Each row was made from one path, in order. Every step used is in the known rows, and no mark comes twice. Write each row's path.
In the rows, zero is written as 128.
Known rows
F > V > G > B: [111  90 128 123 104 106 136  77  89 100 108 115 110 148 119 109 116 129
 133 147 121 137 136 117 105  90 145 195 130 128 161 135 142  87 115 142
 118  97 139 147 106 120 144 132]
V > G > B > A: [117  97 125 122 111 109  63  97  89 124 110 120 118 157 109 103 106 129
 153 125 134 138 144 135 107  98 155 214 138 127 156 152 141 101 128 145
 115 125 137 151 118 135 156 122]
E > A > V > F: [126 118 129 116 129 136  96 105 126 145  95 113 122 121  86 100 128 168
 153 132 132 146 141 157 101  93 155 202 123 126 145 128 108 103 126 131
 103 151 127 159 131 153 174 138]
B > G > M > F > E > A: [100 110 139 121 143 119  54  92 130 121 117 112 110 112  83 104 126 129
 124 135 149 126 120 146 107  97 211 161 118 144 141 142 156  73 108 142
 118 141 119 164 140 136 176  84]
B > G > E > F > V: [111 108 141 115 129 130  32  99 146 104  86 116 114 136 105  92 133 101
 142 129 138 139 141 144 121  95 152 188 131 162 149 132 123  65  96 143
 115 120 138 159 118 125 161 134]
G > E: [119 117 135 123 131 113  73 100 119 132 111 115 116 133 103 105 125 103
 138 135 130 145 143 144  99  96 139 161 141 156 142 140 110  73 105 152
 108 131 141 155 108 126 155 134]
V > F: [118 104 131 113 116 122  89  94 126 124 116 116 127 128 107  94 129 138
 146 142 122 150 151 133 111  98 155 182 139 139 143 126 117 105 123 149
 104 138 143 133 120 145 156 138]
F > B > G > E > A: [110 112 152 117 144 137  73 101 115 120  99 113 107 114  70 111 115 135
 135 116 138 141 128 164  94  95 167 183 128 135 143 143 132  91 102 154
 113 120 127 168 139 122 155 111]
N > F > V > A > B > G: [108  90 126 104 109 143  91  97 160  88 108 124 114 147 112  94 117 171
 134 138 134 134 147 131 137  99 132 220 124 131 163 126 132 102 123 112
 117 125 145 147 126 123 193 132]
M > A > E > F > V: [107 114 152 111 124 124 100  93 149 127 140 108 123 142 109  89 136 110
 120 147 139 137 155 140 124  83 136 138 121 163 139 116 134  78  98 133
 106 130 145 161 116 134 159 144]
B > G: [119  96 142 112 117 113  62 100 121 113 100 122 125 120 104  99 135 125
 125 137 128 139 131 145 125 100 170 177 129 118 137 133 124 122 117 148
 118 135 143 152 131 130 163 121]
N > F > V > A: [109 102 117 113 122 119 112  86 157 106 128 118 114 154 130 101 136 137
 135 121 128 135 144 144 119  95 118 203 131 144 163 121 120 107 124  97
 122 125 152 143 108 139 172 146]
A > V > F > B: [110 100 159 102 127 112 128  93  93 124  87 106 103 129  80 105 117 166
 173 124 131 147 138 144  93  91 147 202 129 134 145 132 120  95 109 149
 105 131 142 140 114 134 172 140]
A > B: [124 105 148 121 119 126  97 105 134 126 100 116 119 125 100 108 115 127
 120 139 125 142 155 130 116  95 152 161 136 117 143 133 115 105 123 158
 107 134 138 160 110 130 167 130]
B > G > M > F: [ 98  97 139 112 120 108  67  83 131  85 114 115 117 115 104  97 142 127
 128 154 133 133 121 133 127  99 189 169 126 132 130 141 152 111 111 141
 120 133 139 164 125 154 171  98]
B > G > E > F: [116 110 142 116 124 122  10 109 160 120  81 119 117 132  92  87 124 104
 140 136 144 143 150 150 128 101 165 175 138 162 143 137 126  77 104 159
 107 134 137 157 124 139 156 127]
F > M > G > B: [101  90 152 131 116 104 152  75 118  87 103 107 109 139  91 110 116 147
 141 161 133 132 115 160  92  96 171 157 124 161 122 139 134 109 116 167
 108 115 130 163 100 129 131 125]
F > V > A > B > G: [116  90 144 106 106 136  93  95 103 109 112 127 114 140 105 102 124 162
 130 136 134 135 146 122 132  98 143 214 130 117 155 136 119  98 110 130
 115 123 138 163 135 134 190 125]
A > E > F > M: [114 107 139 120 123 101 113 100 165 108 102 102 122 133  98  86 133 111
 103 164 141 130 158 162 119  97 172 135 135 162 140 128 114  89  94 193
  98 140 139 153 113 159 147 142]
G > M: [114 107 141 111 125 102 106  87 108 102 117 112 111 122 110 108 137 108
 125 143 120 129 142 134 109  99 178 155 143 131 142 136 115 102 118 143
 111 127 143 178 118 155 163 127]
E > F: [121 112 149 118 127 111  49 102 172 122  92 114 121 138 108  95 131  93
 132 127 131 141 157 145 124  98 160 154 142 147 144 119 119 114 119 156
 111 140 143 164 111 163 155 137]
E > F > V > A > B > G: [116  94 147 106 107 138  59 105 147 108  95 125 113 150 100  94 118 140
 137 131 146 134 164 125 147 100 149 207 134 139 157 128 124  95 109 136
 111 128 135 172 133 153 184 131]
A > E > F > B > G > M: [100  94 163  95 125 109 114  89 122  78 108 100  93 121  81  92 119 110
 127 150 148 127 157 144 122  94 199 166 138 148 146 140 133  78  99 178
 100 121 141 170 136 162 153 116]
F > M: [114 103 141 125 126 100 117  94 130 109 111 110 123 126  99 103 140 124
 124 143 121 131 129 152 103  99 166 144 132 143 132 129 116 112 115 166
 114 129 142 163 112 134 157 128]
E > A > V > G > B: [122 107 127 128 111 116 107  98  96 127  77 116 108 136  85 113 103 158
 137 137 137 137 139 151  98  93 152 210 124 116 159 143 138  97 123 140
 109 128 121 174 118 153 155 124]
F > B > G > M > A: [ 93  98 176  94 128 117 103  78  92  90 141 111 103 117  71 106 124 134
 149 135 129 125 126 131 110  94 182 151 127 139 122 135 148 101 113 133
 115 111 144 190 138 126 168 105]
V > G > M > F: [108  98 126 121 108 104  92  77 125  93 122 116 105 111 120 100 129 110
 117 164 134 130 144 118 117  97 178 171 138 143 154 138 156  85 115 145
 115 124 135 157 117 158 164 109]
N > F > E > A > V > G: [124 119 114 121 129 121  92 109 147 144  85 111 106 121  97 105 103 150
 121 128 153 134 142 150 104  92 162 203 118 141 176 128 140  56 126 132
 112 145 127 130 121 127 181 129]
M > F: [109 108 143 128 124 106  77  90 154 128 111 113 120 127 116 101 139 121
 126 136 131 146 129 140 112  96 147 150 126 138 136 128 141 117 114 141
 120 142 141 142 103 143 165 118]
G > E > F > V > A: [113 115 137 117 127 122  59  91 141 126 110 120 103 162 113  97 127 113
 158 123 144 140 159 139 118  94 122 193 145 180 162 135 115  62  98 127
 107 123 139 172 115 159 166 149]
F > M > G: [112  97 144 127 121 109 116  81 132  96 109 112 114 122 107 108 137 130
 125 162 133 136 118 158 102  95 170 156 123 159 122 130 123 109 112 167
 113 126 138 156 112 127 147 132]
G > E > F: [121 120 142 122 133 119  39 108 167 125  91 113 113 138 101  97 122  90
 137 127 137 144 159 148 113  96 149 157 145 173 146 132 115  74 107 157
 103 136 138 163 107 151 145 142]
G > B > A > V > F: [106 103 135 112 118 116  56 103  77 134  92 112 126 160  84  97 111 180
 201 115 134 142 137 151  97  97 143 231 130 137 140 152 125  96 127 127
 103 146 134 149 116 142 177 135]
E > A > B: [129 117 139 130 132 145 100 112 143 140 100 118 119 122  90 115 116 130
 107 136 126 139 156 144 110  93 157 161 131 107 146 130 112 115 124 152
 108 142 125 179 125 141 167 122]
V > G: [129  98 131 118 108 112  90  92 115 122 111 122 115 121 122 102 123 112
 111 148 129 143 150 123 114  96 159 184 139 126 157 131 134 102 120 157
 114 126 142 143 121 140 156 132]
F > M > G > E: [110 106 139 130 126 117  95  83 119  97 107 111 106 121  99 109 127 124
 134 163 140 136 121 161  91  95 159 159 129 186 124 140 119  66  99 170
 107 122 133 148 107 117 142 136]
N > F > B > G: [ 98  92 150 107 129 117  91  95 162  87  95 107 108 124  94  99 120 141
 133 120 128 138 124 157 117  98 163 185 127 129 146 125 141 125 126 144
 121 125 154 138 119 115 162 122]
E > A > V > G > M > F: [114 114 123 122 118 117  95  89 117 111  96 116 103 110  96 108 128 139
 119 154 144 128 132 138 106  92 177 193 118 134 157 139 154  80 115 130
 117 138 119 185 127 171 182 109]

Which path is each row?
[109 104 152 107 135 110 104  98  82 133 131 104 108 139 103 104 121 124
 138 114 142 139 143 159  99  87 147 172 133 130 145 149 124  96 103 162
 112 138 148 141 122 127 168 130] => F > B > A > E
[113 105 133 123 128 117  61  97 148 107 117 106 118 137 104  89 132 121
 132 154 159 130 143 177 120  91 174 169 127 182 131 138 127  85 107 174
 104 150 133 150 121 146 161 138] => B > A > E > F > M > G
[105 100 135 120 116  91  90  78 106 118 123 113  97 121 112 103 114 111
 121 156 149 128 140 110 106  94 195 165 135 161 159 140 162  39 107 159
 114 124 129 135 117 134 170 102] => V > G > M > F > E
[109 113 159 121 128 117  71  96 168 116 124 112 127 130  79  90 134 115
 138 142 134 130 144 147 121  99 164 126 130 169 119 118 134 102 114 149
 108 133 139 183 112 142 161 133] => E > F > M > A
[117  96 144 121  99  95 120  95  81 117  80 116 107 144  96 108 103 152
 144 143 135 137 138 135 104  94 149 207 128 126 156 145 141  84 117 146
 108 121 135 152 106 143 157 130] => A > V > G > B
[121  95 152 114 111 131  72 108 128 109  92 121 123 120  94 103 116 144
 119 145 130 139 146 124 129 100 164 177 131 109 139 136 120 109 120 159
 111 135 136 158 129 120 176 117] => A > B > G
[ 90 101 161 123 132 113  62  89 128 107 103 109 102 120  82 101 118 133
 147 126 144 144 115 148 101  94 151 176 123 153 135 144 154  82  94 159
 119 121 137 139 116 111 163 103] => M > F > B > G > E
[117 104 144 119 118 136  51 111 119 116  90 121 120 124  85 101 106 136
 130 146 136 142 145 130 116  97 153 182 136 133 143 149 117  73 107 166
 104 130 134 152 125 104 171 119] => A > B > G > E
[113 114 165 113 120 149   4 115 159 127 108 121 121 131  64  90 101 126
 144 148 147 138 159 124 131  97 151 160 134 171 131 134 139  63 107 149
  96 133 130 177 130 112 174 121] => M > A > B > G > E > F
[125 122 137 126 148 118  82 104 127 165 114 112 115 128  96 113 121 118
 120 116 138 139 142 152  95  91 175 152 125 135 147 132 121  84 115 152
 113 143 125 151 127 123 163 119] => F > E > A
[126 114 132 122 115 119  39 104 152 120  87 120 109 132 108  94 110  86
 130 145 143 143 168 131 117  97 155 180 147 174 163 134 131  54 106 169
 102 125 133 151 118 152 149 139] => V > G > E > F
[ 93 104 138 121 130 106 109  70 118  88 124 107 106 126 126 106 151 112
 130 146 124 127 122 127 110  91 155 159 126 145 144 131 139  89 107 122
 125 117 142 169 105 143 171 114] => G > M > F > V
[125 110 141 122 126 153  70 113 143 125  91 121 119 117  82 109 117 146
 104 138 132 138 145 146 124  96 174 182 125  97 145 134 119 119 127 151
 111 141 123 174 140 129 173 111] => E > A > B > G
[117 108 137 114 123 122  52 103 113 116 102 120 121 122  93  98 128 122
 132 138 135 144 132 146 114 100 159 181 130 140 140 144 116  81 105 155
 111 130 140 149 125 115 161 122] => B > G > E
[117 115 126 120 133 130 110 102 120 127  87 108 123 118  72  99 136 179
 149 144 127 136 134 165  95  98 169 188 120 137 137 130 107  96 119 153
 102 146 124 167 127 154 177 137] => E > A > V > F > M
[111 100 142 121 119 112 119  87 158  95 104 104 112 128 104  89 128 115
 111 182 154 133 146 168 118  91 178 147 124 180 130 128 124  82  99 188
  99 136 133 145 112 153 138 142] => A > E > F > M > G
[ 90 102 164 117 135  96 131  72 118  91 122 100  93 120  95 111 129 117
 141 134 131 130 124 135 101  94 170 149 135 146 136 137 150 103 104 148
 118 118 141 169 108 155 161 105] => G > M > F > B
[109 104 153 102 132 138  90 102 105 120  82 111 109 116  59 104 122 188
 159 123 137 142 130 161 100  94 171 224 118 120 144 132 129 114 116 142
 111 138 127 158 148 136 179 120] => E > A > V > F > B > G
[110 110 125 121 136 101  88 104 163 131 110 107 114 139 111 100 118 119
 125 123 137 136 140 146 109  95 155 155 134 158 157 123 131  79 121 144
 115 139 145 114 101 112 165 131] => N > F > E
[124 114 136 121 139 149  95 108 129 164 106 113 119 126  75 105  97 153
 135 135 140 142 165 129 101  93 178 175 137 138 156 131 121  63 118 166
  95 142 116 133 133 117 175 123] => V > F > E > A > B
[105 107 140 113 128 106  59 104  60 159 100 108 117 164  78  99  98 177
 204 103 150 137 140 145  92  94 153 225 132 155 147 154 127  54 119 140
  99 147 128 127 115 119 186 127] => G > B > A > V > F > E
[113 122 121 122 136 134  99 105 109 132  88 109 119 120  62  97 126 173
 162 148 135 136 136 170  82  97 157 191 125 168 140 142 100  57 107 156
  95 142 120 169 123 135 170 139] => G > E > A > V > F > M
[125 108 124 123 112 115  77  96 110 123 109 122 111 120 111 103 116 109
 128 148 134 146 152 125 104  95 147 185 144 150 161 143 123  62 108 162
 108 119 138 147 117 124 150 134] => V > G > E
[116 127 124 124 147 120  88 111 157 150  87 108 108 128  92 109 114 152
 129 115 145 134 129 170  97  91 156 181 114 143 163 127 130  76 122 124
 115 156 129 138 110 125 184 130] => N > F > E > A > V
[116 109 124 122 138 145  68 118 178 122  89 115 116 120  81 101  97 159
 104 128 146 132 144 144 120  96 182 180 121 127 158 128 132  82 129 148
 111 144 124 137 134 103 185 112] => N > F > E > A > B > G
[101 106 147 124 126 135 124 101 184  93 128 109 125 129  77  92 115 160
 124 160 126 125 142 133 118  98 147 137 123 157 126 118 135  98 129 138
 106 132 144 165 102 102 177 128] => N > F > M > A > B
[110  93 164 105 126 111  88  93 111 106 102 112 107 120  91 105 124 134
 134 122 131 140 126 143 110  97 168 181 128 119 137 133 132 122 111 162
 121 119 146 150 130 118 159 114] => F > B > G
[101  87 112 125 106 113 123  82 146  80 102 112 109 151 125 101 108 137
 128 150 122 135 138 127 111  93 137 204 128 136 173 126 146  87 127 125
 118  99 147 129  96 121 147 137] => N > F > V > G > B
[108  92 136 120 115 127 119  76 130  95 108 111 116 121  97  96 131 156
 152 174 132 141 129 149 104  98 175 177 130 171 126 125 123  99 116 166
 102 131 133 133 119 133 152 140] => V > F > M > G
[119 109 129 115 128 112  74 107  96 138 134 111 128 139 117  96 133 117
 128 128 139 141 150 161 113  91 148 176 130 130 145 150 114  98 112 149
 109 153 145 142 125 135 176 136] => B > A > E
[112 118 127 139 142 138 100  91 137 108 106 113 108 115  84 113 129 127
 131 156 142 134 121 174  87  91 168 159 121 180 128 138 117  78 104 160
 109 129 120 175 120 129 145 130] => F > M > G > E > A
[120 117 123 123 136 142  44 106 124 130 102 122 120 115  85 102 128 126
 125 133 136 143 136 167 105  98 167 178 120 133 141 145 123  89 111 143
 112 139 127 170 139 128 161 117] => B > G > E > A
[111 108 170 115 136 104  87  99 153 116  88 104 100 133  95 103 122  98
 139 112 135 139 151 145 112  95 159 156 142 150 146 121 132 117 115 163
 112 126 144 162 109 152 149 131] => E > F > B
[117 108 144 108 126 106  83 100  88 161  92 109 115 135  88 100 113 161
 167 132 144 145 141 134  98  93 158 191 130 152 148 134 120  56 108 151
 100 146 134 118 117 117 181 136] => A > V > F > E
[117 118 161 111 122 112  90 100 105 144 125 115 121 129  89 107 132 146
 150 128 130 139 129 138 108  91 131 160 117 134 122 128 130 102 117 116
 113 144 142 175 111 130 181 132] => M > A > V
[120 107 153 117 120 138  21 117 164 114  70 119 116 132  80  90 105 119
 131 143 147 138 162 133 130 101 162 178 137 149 147 140 121  71 104 172
  98 134 128 162 123 127 163 123] => A > B > G > E > F
[100 102 178 101 122 123  87  97 143 121 127 104 115 127  72  88 111 126
 130 142 148 137 151 147 126  88 166 152 118 151 129 128 153  94  96 156
 103 132 143 159 138 129 156 121] => M > A > E > F > B > G
[ 96 100 142 110 134 119  75  97 153  88  96 107 104 124  84  99 111 136
 143 126 135 139 127 154 104  97 147 187 132 154 150 136 140  85 111 150
 116 117 147 132 114 108 154 126] => N > F > B > G > E
[118 111 134 107 125 124  34 107  96 137 101 118 127 142  99  96 132 160
 181 116 135 146 140 149 109  98 145 225 131 133 142 143 113  99 127 123
 107 159 138 147 123 139 199 142] => B > A > V > F
[122 121 129 132 137 144  79  94 130 129 112 118 106 119  99 115 121 117
 128 143 142 147 133 168  90  90 153 171 127 159 139 135 120  81 108 139
 107 136 119 164 122 131 141 135] => M > G > E > A
[101 107 138 114 144 116  59 102 153 106 115 106 107 140 108 105 123 127
 157  95 129 135 134 161 106  96 140 189 136 140 147 130 135 122 133 129
 125 136 153 138 108 121 180 129] => N > F > B > A
[108 106 138 124 126 109  56 100  96 130 116 114 126 161 100 105 119 129
 162 110 128 138 137 152 102  96 148 184 140 123 137 149 128 120 127 138
 115 133 141 161 110 137 156 122] => G > B > A
[ 96 100 134 115 119 105 114  67 109  98 142 115  99 139 121 105 145 128
 143 138 132 128 135 124 116  94 148 180 131 153 151 136 141  91 102 105
 120 121 142 178 115 171 183 119] => G > M > F > V > A
